Each row comes from the steps of one path. Every step used is in the known rows, and no mark comes twice. Write the path behind each row, first mark first.
Known rows
kedek-lopo: [ 2.54 -0.19  1.69  2.85  1.28 -0.14  0.63  0.03  1.28  1.26  0.08 -0.81
  0.60  0.66  1.79 -0.51  0.49]
gilo-nupi-geta-kedek: [ 3.78  0.72 -1.78 -0.96  1.45  3.71  0.57  1.62  1.30  2.40  1.64 -2.95
  2.07  0.92 -0.59 -0.78 -1.91]
lonaf-kedek-lopo: [ 3.37 -0.83  0.46  1.47  1.53  1.78  2.43 -2.20  1.62  1.72  1.47 -0.31
  2.61  3.77  3.92 -0.74 -1.57]
lonaf-kedek: [ 0.95 -0.62 -1.30 -1.41  0.52  2.01  1.79 -2.30  0.53  0.50  1.52  0.50
  1.84  3.09  2.03 -0.35 -2.03]
lonaf-kedek-gilo-nupi-geta-kedobu: [ 4.38 -2.11 -0.82 -2.35 -0.55  2.14  2.24  0.34  2.07  2.15  4.26 -2.48
  5.61  3.55  4.17 -3.72 -4.20]
lopo-gilo-lonaf-kedek-geta: [ 3.64  0.06  0.11 -3.75 -0.12  1.35  1.87 -0.37 -0.42  0.09  1.24 -2.98
  5.10  4.56  3.41 -4.41 -1.37]
kedek-geta: [ 0.41  2.85 -0.13  0.53  0.44  1.22 -0.18 -0.49  1.21  2.33 -0.01 -2.00
 -0.14  0.92 -0.21 -0.29 -0.25]
lonaf-kedek-lopo-gilo-nupi: [ 5.57 -1.75  2.03  0.71  1.82 -0.09  1.61  0.53  2.41  0.35  3.49 -2.99
  4.92  2.20  4.98 -3.28 -1.27]
gilo-nupi-geta: [ 2.08  0.37 -1.01 -1.46 -0.07 -0.09 -1.62  1.93  0.39  1.29  2.51 -5.25
  0.88 -0.16 -1.24 -0.40 -2.18]
lonaf-kedek-geta-kedobu-lopo-gilo-nupi: [ 6.50 -1.12  0.24  1.51  2.55  2.38  1.25  0.89  6.39  3.67  3.62 -3.27
  3.72  2.14  5.63 -4.79 -1.58]
gilo-lonaf-kedek-geta: [ 3.66  0.57 -1.70 -2.99  1.00  2.47  0.67 -2.72  0.27  1.55  0.32 -3.85
  2.40  5.38  1.83 -1.94 -2.30]
geta-kedobu-lopo: [ 2.96 -2.32  0.03  3.15  1.57  1.08  0.54  0.75  3.88  2.22  0.15  0.93
 -0.43 -0.35  2.46 -1.75  0.45]
nupi-geta-kedobu-lopo-gilo-lonaf: [ 5.02 -3.31  0.88 -1.19 -0.61 -0.06  1.11  4.66  0.91  0.72  1.81 -2.21
  4.27  0.83  3.04 -5.97 -0.27]
nupi-gilo-lonaf-kedek-geta: [ 2.77 -0.07 -1.67 -3.59  0.26  2.02  0.89 -0.13  0.22  2.07  0.67 -2.68
  4.52  4.69  3.00 -4.63 -2.23]
kedek-gilo: [ 0.72 -0.25  2.40  0.85 -0.43  0.30  1.65 -0.10 -0.55 -0.44  0.28  0.58
  2.04  0.87  1.14 -1.98  0.72]
kedek-lopo-gilo-nupi: [ 4.62 -1.15  3.18  2.04  1.44 -2.15 -0.36  2.71  1.87 -0.05  2.16 -3.40
  3.22 -1.00  2.95 -2.99  0.82]
gilo-nupi: [ 2.21 -0.50 -0.25  0.08  1.01 -0.66 -2.21  0.30  1.38  0.04  0.94 -3.45
 -0.31 -0.68 -0.38  0.03 -0.62]
kedobu-geta-kedek: [ 4.08  1.68  0.76 -0.87  1.24  4.89  0.89  0.62  0.27  3.52 -0.98  0.46
 -0.69  1.51 -0.41  1.63 -0.78]
gilo-nupi-geta-kedobu-lopo: [ 5.00 -1.84 -0.85  1.64  1.58  0.99 -1.20  2.75  4.31  3.46  2.79 -4.28
  0.58 -0.38  1.23 -2.05 -1.89]

Write each row's path
[ 4.15 -0.63  1.72  1.13  1.22  0.00 -0.48  4.08  1.99  1.29  3.61 -5.12
  2.50 -0.95  0.77 -3.58 -0.33]
kedobu-lopo-gilo-nupi-geta
[ 4.30 -1.51 -0.77 -4.18 -0.75  1.22  2.35  0.56  1.30  0.84  1.45 -1.17
  5.88  4.29  5.43 -5.49 -1.98]
lopo-gilo-lonaf-kedek-geta-kedobu
[ 6.06 -2.51  0.42 -1.12  0.01  0.51  2.37  3.03  3.39  2.30  5.07 -2.87
  6.96  2.47  6.28 -4.82 -3.45]
lonaf-kedek-lopo-gilo-nupi-geta-kedobu
[ 3.36  0.42  0.14  3.73  2.04  2.19  0.41  0.45  5.20  4.59  0.25 -1.17
 -0.54  0.72  2.48 -1.90  0.24]
kedek-geta-kedobu-lopo
[ 6.40  0.50 -0.04  1.94  2.50  3.50  1.23  1.54  2.61  3.75  1.80 -3.61
  2.69  1.58  1.16 -1.20 -1.44]
gilo-nupi-geta-kedek-lopo
[ 2.81 -2.73  1.74  2.22  0.70  0.00  1.75  3.22  3.35  0.76  1.31  1.81
  2.25 -1.08  4.04 -4.17  1.33]
geta-kedobu-lopo-gilo
[ 2.76  0.18  1.28 -0.54 -0.42  0.19 -0.19  1.64 -0.19  0.93  2.89 -4.62
  3.08  0.83 -0.03 -2.42 -1.49]
kedek-gilo-nupi-geta
[ 8.52 -0.56  4.00 -0.82  1.51  2.81  1.57  2.95 -0.78  2.13 -1.00 -1.68
  3.33  2.54  2.63 -2.66  0.71]
kedobu-geta-kedek-lopo-gilo-lonaf
[ 5.60 -2.46 -1.52 -0.45  1.84  3.09  1.49  0.71  4.14  4.40  1.06 -1.79
  4.21  4.55  5.40 -6.32 -1.83]
nupi-gilo-lonaf-kedek-geta-kedobu-lopo
[ 5.72 -0.51  1.04 -0.37  2.21  2.60  1.86 -0.64  1.86  1.56  1.57 -3.87
  4.03  4.56  3.82 -4.98 -0.38]
kedobu-lopo-gilo-lonaf-kedek-geta
[ 3.20 -0.03  1.91  2.76  1.06  1.14  1.51  2.83  4.63  3.24  1.25 -0.24
  2.20 -0.07  3.91 -4.45  1.08]
kedek-geta-kedobu-lopo-gilo
[ 6.29  1.43  2.56  2.04  2.63  4.55  1.46  0.75  1.41  4.85 -0.94 -0.37
 -0.19  2.17  1.29  1.31 -0.18]
kedobu-geta-kedek-lopo
[ 4.71 -2.11  3.29 -0.08  0.17 -2.09  0.82  2.37 -1.05 -1.38  0.07 -2.15
  4.12  1.06  3.21 -4.30  1.37]
kedek-lopo-gilo-lonaf
[ 8.58  0.50  4.05  1.36  2.66  2.72  0.42  3.36  2.10  3.43  1.16 -2.88
  2.27  0.55  2.55 -1.30  0.16]
kedobu-geta-kedek-lopo-gilo-nupi
[ 3.55 -1.37  0.44 -0.84 -0.93  0.19  0.41  2.59  1.50  1.63  2.94 -2.78
  3.86  0.57  2.11 -3.43 -2.10]
kedek-gilo-nupi-geta-kedobu
[ 3.77  0.19 -0.04 -1.84  0.38  2.37  1.65  3.94  0.61  1.09  2.73 -2.08
  4.73  0.23  0.95 -3.18 -1.11]
lopo-gilo-nupi-geta-kedek
[ 5.84 -0.46  0.93  1.63  2.51  3.66  1.68  3.78  2.97  2.50  2.78 -2.81
  3.53  0.08  1.47 -3.77 -0.13]
kedobu-lopo-gilo-nupi-geta-kedek
[ 4.23 -0.18 -1.17  2.26  2.51  4.29  2.24 -1.79  5.76  4.97  1.60 -0.63
  1.38  3.67  4.47 -2.19 -1.95]
lonaf-kedek-geta-kedobu-lopo
[ 6.46 -2.63  0.07  1.18  1.61  3.33  2.36  0.19  4.16  3.58  4.45 -3.29
  4.54  3.74  4.55 -4.45 -3.20]
lonaf-kedek-gilo-nupi-geta-kedobu-lopo
[ 4.83 -0.44  1.30  1.48  2.08  3.16  1.79 -0.23  1.53  0.77  0.34 -0.48
  2.97  1.12  1.52 -2.28  0.33]
geta-kedek-gilo-nupi
[ 3.08 -1.68  1.95 -1.09 -0.35 -0.47  0.58 -0.23 -2.23 -1.69 -0.74 -1.72
  2.85  2.14  1.02 -3.38  0.82]
kedek-gilo-lonaf
[ 3.28 -2.16 -1.72 -3.45  0.38  1.36  0.94 -2.48 -1.02 -0.79  0.34 -1.67
  2.38  4.36  1.86 -1.66 -1.92]
gilo-lonaf-kedek
[ 4.73 -0.55  0.55 -2.22 -0.25  3.96  3.32  0.92 -2.31  0.79 -0.23 -1.12
  5.17  3.92  0.84 -4.12 -0.66]
nupi-geta-kedek-gilo-lonaf
[ 6.47 -0.89  2.55  2.48  2.73  1.50  1.92  2.49  2.76  1.09  1.25 -1.06
  4.17  0.13  3.64 -3.25  1.11]
geta-kedek-lopo-gilo-nupi
[ 5.99 -4.83  0.36 -1.12  1.02  1.19  2.65  0.84  2.29  0.00  1.66  0.02
  4.92  3.16  5.92 -5.79 -0.64]
geta-kedobu-lopo-gilo-lonaf-kedek
